Each row comes from the steps of one path. Every step used is in the known rows, and no mark comes twice. Write the path behind each row, first mark first.
Known rows:
k > n > e: [ 3.50  0.38 -1.70 -1.40 -0.06 -2.73  0.37 -0.92  1.23  2.14 -2.81  0.09
  0.73 -1.75 -0.14 -0.08  0.52 -1.40  1.84  1.30  1.33  0.66  1.75  1.47
 -1.45  0.24 -0.79 -1.91 -1.74 -0.28]
h > f > e > q > k: [-1.23  1.70  3.24 -2.46  1.62  1.92 -1.56 -1.19 -0.48 -3.41  0.41  2.51
  0.38  1.15  0.07  0.62  3.37 -0.52 -2.86  2.95 -0.82  2.39 -1.86  1.24
 -2.68 -0.17 -0.69 -1.58  0.49  1.79]
e > f: [-0.79 -3.29 -1.36  0.68  0.11  0.74 -2.99 -1.64  0.42 -1.41 -0.82 -2.19
  3.14 -0.55 -2.17  1.33  1.48 -2.41  1.40  3.87 -1.05  2.11  2.74 -0.46
 -4.22  1.06  0.72  2.47 -1.48  2.85]
k > b > e: [ 2.27  1.70 -1.61  1.81  0.60 -1.00 -0.36 -3.84 -2.89  1.16  0.76 -1.92
  0.13 -0.65 -2.07 -1.13 -2.47 -0.21  2.61 -1.10  1.86 -2.43  2.05  0.30
 -1.26  2.23  0.61  0.73  2.80 -0.27]
l > f > e > b: [ 1.33 -2.13  2.62  3.58  1.60  2.40 -3.19 -1.49  0.39 -1.26 -0.05  0.26
  1.21 -1.48  0.15 -0.01  1.90 -1.35  0.03  1.37  0.12  0.95  0.78 -0.29
 -3.34  1.00  0.86  1.26 -1.45  2.45]
n > e > b > k > q: [-0.15 -0.69  0.61  1.33  0.12 -1.48  0.58  2.85 -1.58  1.77  0.67 -3.16
 -5.96 -1.72  1.17  2.43 -1.17  3.35  1.24 -1.72  3.86 -0.56 -0.85 -0.64
  2.38 -3.26 -1.35  2.46  0.00 -2.15]
f > e > n: [ 3.37 -0.41  0.33 -1.34  1.76 -2.03 -2.02 -0.68  3.48 -2.75  0.40 -0.45
  2.49 -0.05 -0.69 -3.20 -0.05 -2.19  0.73  1.36 -1.89  4.23  1.15  0.65
 -2.34  0.01  0.08  0.28 -0.14  1.91]
l > f > e > b > k > q: [-0.52  0.13  3.40  3.81  1.43  3.04 -0.58 -0.54 -1.12  0.57 -0.33 -3.01
 -3.67 -1.90  2.46  0.39  0.51  1.02  1.89 -2.86  2.57 -0.12 -3.08 -0.04
  1.64 -1.90  1.20  2.23  0.68 -1.43]
n > e: [ 3.42 -1.24  0.47 -2.22  0.23 -3.86 -2.60  0.44 -0.84 -1.06 -0.61  0.58
 -0.63 -1.25  0.25  1.12  0.63 -1.17  0.75  2.81  1.27  0.33  3.24  0.72
 -4.17  0.37 -2.20  0.22 -1.20  0.54]
h > f: [-2.23 -0.89  0.57 -1.60  0.49  0.95 -1.78 -4.24 -1.05 -0.14 -1.82  1.12
  5.00  1.49 -0.53 -1.59 -0.22 -2.34  0.15  0.29  0.30 -0.58  3.57  0.88
 -3.33  2.97  0.07 -0.50  0.51  1.85]
f > e > q > k > b: [-0.49  2.28  1.61  2.06  3.33 -0.65 -1.62 -0.30 -1.03 -3.96  1.40 -0.72
 -2.49 -1.83 -3.05  1.80  1.26  0.90 -1.20  2.82  0.15  2.79 -3.39  2.37
 -0.22 -1.55 -0.92 -0.08 -0.05  1.85]
e > n: [ 0.48 -1.84 -1.22 -0.41  0.53 -1.48 -2.56 -0.74  2.75 -0.92 -1.29 -0.89
  4.36  1.51 -2.15 -1.79 -1.24 -3.03  1.66  0.49 -1.79  2.16  2.91  0.35
 -2.36  1.30  0.41  0.38 -1.48  1.57]
b > k > q: [-0.11  0.73  1.11 -0.50  1.46 -2.10  0.54 -1.59 -2.66 -0.02 -1.10 -4.33
 -1.55  0.87  0.16  0.88 -1.07  0.37  3.19 -4.03  1.67 -0.83 -0.60  1.03
  1.62 -0.81 -0.20  2.40  1.39 -2.09]
q > h: [ 0.95 -0.75 -1.44 -1.82 -1.61 -3.05 -0.53  0.33 -1.27 -2.43 -0.95  1.12
  2.66  1.36 -2.67  0.56 -0.58 -1.03 -0.48 -0.02 -2.24 -1.28  3.54  0.92
  0.41  3.22 -0.80  0.80  0.38  0.41]
n > e > b > k > q > h: [-0.45 -0.30 -1.29  0.43 -2.83 -1.40  2.29  5.09 -2.34  0.41  0.35 -1.06
 -6.27 -1.07  1.05  3.33 -1.32  4.37 -0.60 -2.14  1.88 -1.85 -0.65 -0.56
  6.23 -2.26 -1.02  1.99  1.21 -2.35]
e > b > k > q > h > f: [-6.69 -0.37 -1.25  1.10 -2.80  3.04  2.82  0.49 -2.78  1.71 -1.09 -0.64
 -0.65  1.31 -0.09  0.56 -2.16  3.15 -0.89 -4.43  0.42 -2.91 -0.14  0.02
  6.99  0.23  0.76  1.03  2.30 -1.67]
h > f > e: [ 0.55  0.46  2.15 -2.44  1.82  0.67 -1.54 -4.21 -0.28 -1.82  0.13  1.81
  3.03 -0.41  0.39 -2.87  0.89 -1.41 -0.84  1.30  0.12  1.65  2.09  0.85
 -3.27  1.70 -0.17 -0.25  1.46  1.91]
k > q > h > f > e > n: [-3.54  1.04 -1.81 -1.96 -0.58  2.63  2.67 -0.04  2.55 -1.03 -1.26  1.82
  2.08  0.54  1.80 -3.41 -0.73 -0.26 -0.12 -0.34 -1.41  0.94 -1.24  0.50
  3.48 -1.13  0.75 -2.28  1.73  0.18]
n > e > q > u: [ 1.12 -2.68 -0.34 -1.95 -0.01 -3.62 -2.22  4.18  1.04 -1.20  1.09  1.88
 -3.61  0.04  1.89  4.65  2.07 -0.72  0.87  5.51  0.58 -2.40 -1.21 -1.81
 -5.27 -3.22 -1.75  0.97 -3.10 -0.67]
b > k > q > h > f > e > n: [-2.61  2.91 -0.31 -2.95 -1.79  2.75  2.74 -0.38  0.93  0.22 -0.85  0.35
 -0.90  1.44  3.43 -3.37 -1.14  1.35  0.22 -3.97 -1.14  0.78 -3.21  0.96
  6.44 -1.26  0.44 -1.46  2.72 -1.64]
u > q > h > f > e > b > k: [-1.73 -0.48  2.83  0.77 -0.97  2.16  2.21  2.04 -1.81 -0.04  4.83  2.13
 -0.83  2.37  1.24 -0.71 -1.24  1.80 -3.26 -3.60 -1.72 -2.63  0.81 -2.39
  2.50  0.78  0.75  1.13  2.61 -1.52]
h > f > e > q: [-0.64 -1.77  3.42 -1.86  2.56  2.15 -1.60 -1.33 -0.05 -1.40  0.84  2.00
  2.09 -0.60  1.13 -0.25  2.12 -0.45 -0.87  2.24  0.82  1.42 -0.21 -0.92
 -5.21 -0.88  1.67 -0.49  0.32  1.63]
l > f: [ 0.21 -2.02  1.00  1.00  0.21  0.96 -3.54 -3.05 -0.59 -0.68 -3.34  0.52
  3.37  0.54  0.07  0.36  1.58 -4.69  2.06  1.32  0.49 -1.39  2.27  0.76
 -5.24  3.24 -0.20 -0.34 -2.08  1.07]

Which path is each row?
[-2.33 -0.65 -2.15  0.34  2.77 -3.48  0.95 -0.59 -0.25 -1.18 -0.78 -2.13
 -1.38  1.27  0.20  1.70 -0.35 -2.03  3.07  1.86 -0.34 -3.13 -1.49 -0.80
  0.29 -2.39 -1.60  2.38  0.03 -1.42] -> k > q > u
[-1.50  1.22 -1.09 -3.16 -4.89  2.32  2.73  1.87 -0.75  4.22 -2.57  2.84
 -0.89  0.33  3.59  0.93  0.85  2.70 -0.61 -2.34  1.35 -1.75 -1.98  0.21
  2.34 -0.03  0.82 -4.29 -0.85 -2.26] -> b > k > n > e > q > h > f
[ 4.08  2.26 -0.22 -2.30 -1.37 -2.62  0.64 -0.74 -0.16  2.98 -2.46 -1.58
 -1.61 -1.06  1.04 -0.44  0.45 -0.13  2.01 -2.50  1.69  0.54 -0.24  1.84
  1.26  0.53 -1.13 -1.26 -0.88 -2.28] -> b > k > n > e
[ 1.65 -1.53 -2.81  2.24 -0.44 -1.11  0.28  1.03  1.88  2.76 -0.90 -0.70
  0.58 -2.96 -1.70  0.53 -0.40  0.38  0.16  1.21  1.59  0.93  1.80 -0.20
  0.32  0.11  0.02 -0.55 -1.93  0.77] -> k > n > e > b
[-1.29 -0.97  0.40 -1.70 -0.34  1.58  2.30  1.84  2.86 -0.65  2.66  4.20
  3.42  2.70  1.61 -3.37 -1.63 -2.52 -1.89 -0.01 -3.78 -0.61  1.28 -1.76
 -1.36  0.57  0.73 -2.34  1.20 -0.30] -> u > q > h > f > e > n
[-1.42  3.43  0.94 -1.27  1.26  3.35  1.31 -2.15  1.04 -0.34 -1.31  1.67
  2.11  0.26 -0.37 -0.77  3.11 -0.46 -2.02  1.08 -0.94  2.28 -3.44  1.61
  0.34  0.38  0.46 -4.13 -0.49  1.20] -> h > f > e > q > k > n
[-2.70  1.32  0.54  4.08  3.24 -2.18  0.59 -1.02 -1.76 -1.45  1.54 -0.94
 -0.65  1.54 -4.32  1.88 -1.74 -2.48 -0.17  0.93 -1.30 -1.80  1.06  1.06
 -0.53  0.52 -2.32  0.01  0.83  0.23] -> u > q > k > b
[ 1.43  0.75 -0.97 -1.52 -1.48 -2.48  0.95  2.76  0.80  2.82 -0.70 -0.41
 -4.70  0.04  2.95  2.85  1.74  0.57  2.00  0.34  0.68 -1.91 -4.75 -1.32
  0.12 -2.98 -1.06 -0.88 -2.97 -3.15] -> b > k > n > e > q > u
[ 1.09 -1.06 -2.52 -0.85 -0.21 -2.33  0.64  2.98  2.53  1.68 -0.95  0.88
 -1.96 -0.61  1.96  3.41  1.70 -0.57  1.52  3.96  0.63 -1.58 -2.88 -1.85
 -2.64 -3.25 -0.67 -1.76 -3.53 -1.67] -> k > n > e > q > u
[ 3.33 -0.19  3.00  1.01  0.95 -1.48 -2.04 -0.35 -1.22 -1.79  2.74 -2.48
 -1.83 -0.60 -1.51 -0.90 -0.37  2.20 -0.77 -2.27  0.05  2.45  0.29  0.07
  0.87  0.09 -0.36  3.99  1.32  0.52] -> f > e > b > k
[-1.75 -1.46  1.98 -2.22  1.76  0.95 -1.11 -0.52  0.55 -1.81  1.50  2.54
  0.13  1.32  2.89  0.54  2.09 -0.68 -0.49  3.86 -0.65 -1.02 -2.59 -1.97
 -3.83 -1.66  0.19  0.42 -0.65  0.71] -> h > f > e > q > u
[-0.34  0.05  0.60 -2.14  1.16  1.94 -1.39 -2.78  3.02 -0.75 -0.20  1.41
  4.73  0.37  0.77 -4.39 -0.06 -2.11 -0.29  0.92 -1.18  3.29  1.24  0.46
 -2.46  0.81  0.66 -1.44  0.18  2.39] -> h > f > e > n
[ 1.83  0.94 -2.53 -0.96 -2.77  0.58  0.11 -0.87  0.65  3.04 -2.14 -2.52
 -0.69 -2.04  1.24  0.51  2.43 -0.08  2.12  0.88  0.89  2.72 -0.74  0.96
  0.04 -0.49  0.18 -0.11 -1.90 -0.58] -> b > k > n > e > f
[-0.34  0.87  0.74  2.15  2.04 -1.82  1.26  1.51 -0.59 -1.35  2.65 -3.97
 -6.17  0.07  1.04  1.02 -0.57  2.82  1.26 -1.07  0.21 -0.75 -4.31 -1.38
  4.85 -4.29 -0.99  5.15  1.17 -2.19] -> f > e > b > k > q > u
[ 2.06 -2.92 -0.26  1.31  0.24 -2.52 -2.86  2.46 -0.01  0.04  1.16  0.05
 -1.09 -1.80 -1.22  2.01 -0.13  0.65 -1.02  2.42  1.82  0.61  3.54 -0.67
 -2.38 -0.41 -1.18  2.10 -1.76  1.49] -> n > e > b
[-1.62  1.20  0.88 -0.78 -2.42  2.12  0.60 -0.09 -2.14 -0.78  1.89  1.19
 -0.09  1.04  0.67 -1.45 -0.24  3.38 -3.23 -3.40 -1.75  0.21  0.21  0.58
  5.07  2.37  0.04  1.47  2.41  0.30] -> q > h > f > e > b > k
[ 1.63  1.49  1.64  3.67 -0.33  3.73 -0.23 -2.76  0.51  2.29 -1.51 -2.21
  0.39 -1.34  0.83 -1.92  0.97  0.06  0.87 -3.75  0.93  1.05 -2.70  0.89
  1.81  1.22  1.95 -0.32 -1.12 -0.89] -> l > f > e > b > k > n
[ 0.55  0.60 -0.66  3.12  0.53 -1.66  2.50  3.65  1.70  1.86  1.30  0.25
 -1.61  0.15 -2.04  2.26  0.06 -0.92 -1.83  1.55 -0.78 -1.08  0.53 -0.49
  0.53 -0.61 -1.63 -1.81 -1.53 -1.16] -> u > q > k > n > e > b
[ 1.22  1.08 -3.47  1.91 -0.56 -0.24 -0.44 -2.37  0.69  1.41  0.12 -2.43
  1.69 -0.21 -1.88 -3.04 -3.67 -1.06  2.82 -1.53  0.43 -0.20  0.76 -0.52
 -0.47  1.71  1.34 -0.90  1.70  0.07] -> k > b > e > n
[ 0.17  2.96 -1.57  2.98  0.58 -0.57  1.93  0.29  0.48  0.54  2.59 -1.43
 -1.17  2.36 -2.40 -1.12 -3.63 -3.35  0.84 -0.73 -1.96 -2.61 -0.37 -1.12
 -0.02  0.74  0.12 -1.65  2.14 -1.67] -> u > q > k > b > e > n
[ 2.34 -1.67  1.46  1.97  2.47 -1.25 -2.28 -0.22  0.46 -2.69  2.83 -0.85
  0.39 -1.51 -2.91 -0.08 -0.79  0.83 -1.29  1.58 -0.47  2.41  2.24 -0.20
 -1.02 -0.08 -0.06  3.40  0.18  2.14] -> f > e > b
[ 2.69 -1.51  1.52 -1.76  0.24 -1.57 -0.66  3.08  0.02 -3.75  1.79  2.27
 -0.26  0.09 -0.96  2.04  1.65  0.98 -1.22  1.48 -2.26  0.70 -0.60 -0.39
 -1.63 -0.52  0.94  0.50  0.01  0.34] -> f > e > q > h
[-2.39 -2.52  1.38  1.62  0.41  2.18  2.26  2.23 -0.41 -1.03  4.61  3.86
  1.40  1.54 -0.21 -0.14 -1.65  0.48 -3.41  0.23 -2.28 -2.74  2.28 -3.11
 -0.19  0.54  1.21  0.35  1.76  0.30] -> u > q > h > f > e > b
[-1.10 -0.74 -0.53 -3.19 -3.73  3.26  1.27  0.70 -2.23  1.00  0.49  3.15
  1.67  2.15  1.71  0.54 -0.30  0.28 -0.43 -0.82 -0.41 -4.87  1.01 -2.78
 -1.94  2.60  2.75 -2.12  2.20 -1.17] -> b > e > q > h > f
[ 0.12  0.36 -1.81  2.89 -0.73 -0.52  0.77 -0.74 -0.32  2.76 -0.86 -3.70
  1.55 -0.01 -3.07 -0.56 -1.66  0.97  0.94 -4.89  0.02  0.73  0.13  0.72
  3.37  1.78  1.38  1.38 -0.35 -0.65] -> e > b > k > n
[ 0.99  2.05 -2.27  1.15 -0.95 -1.18  0.35  1.61  1.25  1.10 -1.71 -0.38
 -0.90 -1.55 -2.89  1.33  1.32  0.16 -2.07  1.92 -0.11  1.46  0.19  1.92
  2.77  0.35 -2.44 -1.55 -2.13  0.99] -> q > k > n > e > b
[ 2.12 -1.76 -1.00 -0.55  0.15 -1.26  0.26  1.95  1.79  2.35 -1.78  0.47
  0.02 -2.04  0.42  2.78  1.34  0.29  1.63  1.86  2.48  0.53 -0.83 -0.44
 -3.86 -2.15  0.81 -2.12 -2.85 -0.48] -> k > n > e > q
[-4.36 -0.12 -1.40 -0.48 -3.63  2.27  2.86  2.69 -2.86  2.36 -0.89  1.03
 -4.12 -0.03  2.83  1.44 -0.88  4.37 -1.19 -2.34  2.60 -2.95 -0.63 -0.29
  5.98 -1.37 -0.68 -0.11  1.57 -1.65] -> n > e > b > k > q > h > f
[-0.86  1.87  0.36  1.35  0.20  3.21  1.50 -4.06 -0.16  2.83 -0.10 -1.07
  1.55 -0.39 -0.27 -3.68 -0.53  2.27 -1.05 -4.32  0.67  1.96 -1.06  0.79
  3.96  1.29  1.61 -0.45  2.00  0.14] -> h > f > e > b > k > n
[-1.04  0.56 -1.52 -3.11 -1.88  1.78  0.05 -0.56  2.24 -1.60 -0.88  3.68
  4.11  1.23  0.76 -4.24 -0.25 -0.94 -1.86  0.49 -3.25  1.85  1.31  0.69
  1.33  2.41  0.49 -2.34  0.93  1.73] -> q > h > f > e > n
